(in the rows, 128 means zero)
Known rows, with every way that one mark hangs from another
litu(panir(nide(komod(gizala)) solav(mopumun(sofab)))): [100 115 140 179 104  57 154 175 140  99 125 110 177 101 151 101 189 139
 150 127]
mela(nide vube(komod)): [125 127 175 171 145  94  92 132 117 131 112 152 141 135  74 138 149 129
 134 155]
mela(vube(komod)): [122 125 168 169 153 104  91 121 129 138 133 142 155 124 106 131 143 134
 137 143]
litu(panir(nide(komod) solav)): [117 133 173 177 133  68 153 154 153  79 121 140 126  98 141 102 169 136
 152 105]
mela(nide vube(komod(ravu))): [117 118 169 160 137  84 113 136 112 125 106 135 151 141  79 149 162 132
 138 133]
solav(panir(nide(komod))): [ 98 155 155 171 105  81 130 142 143  67 115 133 125 117 108 141 179 115
 127 103]
nide(komod): [133 125 143 162 132 124 122 154 136 107 125 131 138 111 133 137 157 116
 131 105]
solav(panir): [103 144 139 140 110 109 112 146 145  98 130 145 132 121 116 138 157 123
 121 111]
panir(litu solav): [134 121 154 139 138 112 140 193 137 114 150 140 147  86 184 110 131 135
 132 115]
panir(litu nide(komod) solav(mopumun)): [142 118 174 194 133  85 151 205 127  69 142 131 166  75 179  81 161 123
 138 138]
panir(litu nide solav(mopumun)): [136 124 180 182 143  89 147 210 126  75 149 143 167  80 168  78 154 133
 126 144]
nide(komod(gizala(panir) ravu)): [101 114 134 162 140 105 152 145 135 117 127  80 149 113 149 155 183 144
 159  74]
nide(komod(gizala(panir(solav)) ravu)): [101 107 139 151 142  93 161 157 152 111 137  85 160  92 179 134 173 140
 165  78]
vube(komod(gizala(panir) ravu)): [100 102 153 146 149  83 132 126 123 131 155  90 158 127 120 156 190 157
 173  94]
komod(gizala(panir(litu nide solav)) ravu): [ 94 125 168 154 154  73 185 182 130  99 140  90 153  92 183 127 175 163
 154  81]
mela(nide vube(komod(gizala ravu))): [108 119 161 159 135  83 123 140 118 139 118 115 168 140 100 169 168 132
 157 112]
mopumun(sofab): [105 127 121 132 112 119 119 157 124 136 114 132 147 128 110 138 159 131
 103 120]
sofab(mopumun): [130 147 155 146 130 129 141 161 128 119 138 146 147 101 120 140 144 137
 124 117]
panir(nide): [117 144 171 166 143 105 135 155 131  92 120 145 135 121 107 132 168 129
 116 105]
panir(litu nide(komod)): [126 136 168 178 134  98 152 175 118  90 123 121 131 106 147 132 165 131
 131 102]

Rows
[121 117 166 197 132  65 154 175 153  79 142 125 168  90 163  96 181 136
 168 116]
litu(panir(nide(komod(gizala)) solav(mopumun)))
[105 150 157 170 106  80 143 162 128  71 123 124 124 110 140 138 170 126
 132 104]
solav(panir(litu nide(komod)))
[119  76 163 161 148  67 145 179 119 116 186  90 192  86 181 103 177 161
 182 133]
vube(komod(gizala(panir(litu solav(mopumun))) ravu))
[110 113 140 173 109  76 163 204 122 103 138  97 191  87 187 109 175 127
 138 128]
panir(litu nide(komod(gizala)) solav(mopumun(sofab)))
[ 98 126 148 179 143  95 155 161 114 129  94  79 142 119 152 155 163 158
 152 104]
mela(nide(komod(gizala(panir(litu)) ravu)) vube)
[ 91 130 163 162 152  85 177 167 114 105 132  83 141 115 153 151 184 168
 147  77]
komod(gizala(panir(litu nide)) ravu)
[104 111 133 158 138 103 166 166 122 122 136  71 147 106 181 153 174 157
 162  76]
nide(komod(gizala(panir(litu)) ravu))
[106 106 139 152 140  90 175 177 137 116 147  76 157  83 209 132 166 151
 169  77]
nide(komod(gizala(panir(litu solav)) ravu))
[113 108 144 165  98  68 172 209 110  84 119 104 184  92 169  94 183 130
 127 126]
panir(litu nide(komod(ravu)) solav(mopumun(sofab)))
[ 94 115 177 160 153  60 161 148 102 113 155  81 150 120 134 152 197 171
 172  93]
vube(komod(gizala(panir(litu nide)) ravu))
[105 139 181 167 164  87 144 151 145  86 126 134 129  93 126  99 164 145
 128 123]
gizala(panir(nide solav))
[ 94 133 144 183  94  69 150 168 137  61 128 100 176 116 136 142 207 118
 150  93]
solav(mopumun panir(nide(komod(gizala ravu))))
[ 98 125 157 163 122  55 182 163 153  89 126 105 152 104 166 135 186 140
 174  61]
litu(panir(nide(komod(gizala ravu)) solav))
[119 132 163 168 137  84 170 188 140  96 143 108 157  83 199 134 158 125
 154  86]
panir(litu nide(komod(gizala)) solav)
[114 105 147 137 129  90 133 145 125 132 158 106 171 131 130 167 180 134
 166  82]
vube(komod(gizala ravu))
[ 94 116 167 167 154  77 123 122 115 139 114 100 154 138  91 158 177 156
 162 124]
mela(nide vube(komod(gizala(panir) ravu)))
